Each row was made from one small tree. The marks that hang from a mark follow it in brackets, in the order of their numbers. Every link used is in the known rows. Write each row's tree.
Known rows
Q_278(Q_231 Q_767(Q_19(Q_255))):   8  -1   1 -34  15   2   2 -16   9  10 -15  -1 -16  -6   8  13   7  -2
Q_767(Q_19 Q_608):   6  -8  -6  -9  -8  -2   8  10   4 -11  -2   4  -5  -3  -6   6   3   4
Q_608(Q_767(Q_19(Q_255 Q_429) Q_23 Q_278(Q_231))):   9  -1  11 -53 -10   3   6   1  23  19 -12   6 -21 -22  -1  12  17 -16
Q_767(Q_19(Q_255 Q_429) Q_278(Q_231)):   2  15  10 -29   5  -1   6  -4   8  25 -11   7 -17 -22  17   9  16 -17
Q_23(Q_19(Q_429) Q_767(Q_608)):  17   6  -5 -18  -1   2   2   2 -12 -12  -9   1   1  -4  -3 -19  15 -10
Q_767(Q_278): -5  7  3 -9 -4 -3 -5 -2 13  8 -3  5 -1 -1 -1  3  4  0
Q_767(Q_19(Q_255 Q_429(Q_845)) Q_23 Q_278 Q_608):  13  -3  -8 -25 -31  -1  15  13  17   5   3   0  -3 -28   4  10   5  -8
Q_608(Q_767(Q_23(Q_19(Q_255)))):  17  -7  10 -41  -6   4  10  -9  15  -5  -8   0 -15 -16  -6 -12  18  -1
Q_278(Q_767(Q_23(Q_19(Q_429(Q_845))) Q_608)):  15 -17 -21 -26 -25   5   9   2   0 -12   1  -3  15  -8  -5   0  -3   0
Q_767(Q_19(Q_255 Q_429(Q_845)) Q_23 Q_608):  17 -10 -11 -17 -27   3  19  15   4  -4   6  -4  -2 -27   5   8   1  -8
Q_767(Q_23(Q_19) Q_278(Q_231) Q_608):   2  -3  -5 -47  -4  -1  -3  -9  27   3 -17   9  -6 -12 -10   0  12   5
Q_608(Q_767(Q_19 Q_278(Q_231))):  -6  -1   3 -33  -2  -4 -11   1  25  11 -16  15 -17  -2  -4  10  12  -4
Q_255(Q_19(Q_429(Q_845))):   6   6  -7   3 -10  -3   9   3 -14   6   5  -5   3 -11  18 -15   6 -14
Q_23(Q_19(Q_255 Q_429) Q_767(Q_278 Q_608)):  21  19   5 -36   0   0   1  -7   2   2 -16  -1 -10 -11   3 -21  25 -16
Q_608(Q_767(Q_19(Q_255 Q_429) Q_23)):  18 -10  11 -35 -17   6  19   9   7   1   1  -1 -14 -23  -3   5  12 -12
Q_278(Q_231 Q_767(Q_23 Q_608)):   9 -19 -15 -41  -5   5  -8  -9  14  -4 -11  -7   1   9 -20  17  -8   3
Q_608(Q_767(Q_19(Q_429) Q_23 Q_278(Q_231))):   1  -7   4 -44 -14   2   2   8  23  13  -8  12 -12 -16  -8  16  11 -11
Q_19(Q_255 Q_429):  12   9  10  -7  -1   3  10  -1 -13  11   0  -7  -5 -11  12  -5   6 -17
Q_278(Q_231 Q_767(Q_19(Q_429) Q_23)):   5 -13  -6 -37  -1   9  11  -1   7   6  -2   1  -2 -15  -3  24   0  -5

Which tree is each row?
 18  -7   0 -28 -21   4  11   2   6  -1  -2   0  -4 -23   8 -13  12 -11
Q_608(Q_767(Q_23(Q_19(Q_255 Q_429(Q_845)))))
 10 -15 -10 -22  -8   1   4   1   4 -13  -5  -1  -1   6 -11  12  -1   6
Q_278(Q_767(Q_19 Q_608))
 13 -23 -22 -20 -31   5  13  14   4 -11   7  -3  11 -10  -6  19  -9  -1
Q_278(Q_767(Q_19(Q_429(Q_845)) Q_23 Q_608))
  1  -5  -9 -38 -10  -1 -10  -3  26   7 -12   2  -4  -3 -17  12   0   1
Q_767(Q_23 Q_278(Q_231) Q_608)
  9 -17  -7 -23 -16   2  14  11  14 -14   3   1  -4 -13 -15  12   0   8
Q_767(Q_19 Q_23 Q_608)
 13   0  -2 -17 -13   5  18  -1   1   4   4  -1   1 -33  17  -9  10  -8
Q_767(Q_23(Q_19(Q_255 Q_429(Q_845))))
 16  10   1 -31  -1  -3  -1  -1  19  -2 -14   0 -19  -8  -4  -2  17  -5
Q_23(Q_767(Q_19(Q_255) Q_278 Q_608))
 13   6   4 -54  -5   2   6 -11  14  13 -16   3 -11 -23   1  -4  19 -12
Q_767(Q_23(Q_19(Q_255 Q_429)) Q_278(Q_231) Q_608)
  3   3   5 -30 -10   4  14  -1  10   7   1   7   1 -25   0  -2  15  -4
Q_767(Q_23(Q_19(Q_429)) Q_278)
 14  18   0 -46  14  -3 -14 -20  18   6 -30   3 -19  -5   1 -17  24  -7
Q_23(Q_19(Q_255) Q_767(Q_278(Q_231) Q_608))
  3 -12   3 -35 -18   0   5   9  32  -1  -2  10 -11 -12 -16  13  10   4
Q_608(Q_767(Q_19 Q_23 Q_278))
 11   3   1 -55   0   0   0 -17  27   8 -21   4 -15 -18  -3  -4  18   0
Q_767(Q_23(Q_19(Q_255)) Q_278(Q_231) Q_608)
 14   3  -7 -19   4   0  -4  -3   1 -17 -14   1  -4   1  -7 -19  13   1
Q_23(Q_19 Q_767(Q_608))
  8   7  -3   6 -12   0   5   3 -10  10   3  -6   3 -14  20  -5  -1 -16
Q_19(Q_255 Q_429(Q_845))
 15   0   5 -46  -9   0   9 -11  23  -1 -11   0 -11 -20  -7  -8  18   3
Q_767(Q_23(Q_19(Q_255)) Q_278 Q_608)
 11   4  13 -58  -4   3   2 -12  19  18 -18   7 -17 -21   1  -6  23 -15
Q_608(Q_767(Q_23(Q_19(Q_255 Q_429)) Q_278(Q_231)))
 14  -1  13 -50  -9   1   5 -12  29   4 -12   4 -16 -17  -7 -10  22  -1
Q_608(Q_767(Q_23(Q_19(Q_255)) Q_278))
 -4   2   2 -29  -3  -4 -21  -6  21  13 -18   9 -11   9  -8   3   6  -7
Q_608(Q_767(Q_278(Q_231)))
  5 -11 -23 -17 -14   0  -3   6  -2   0  -8   3   5   0   5  16  -7  -8
Q_278(Q_231 Q_767(Q_19(Q_429(Q_845)) Q_608))
  6  -7   6 -13 -14   2   8  14  -4  -2   0   7  -6  -7  -1   3   9 -11
Q_608(Q_767(Q_19(Q_429)))
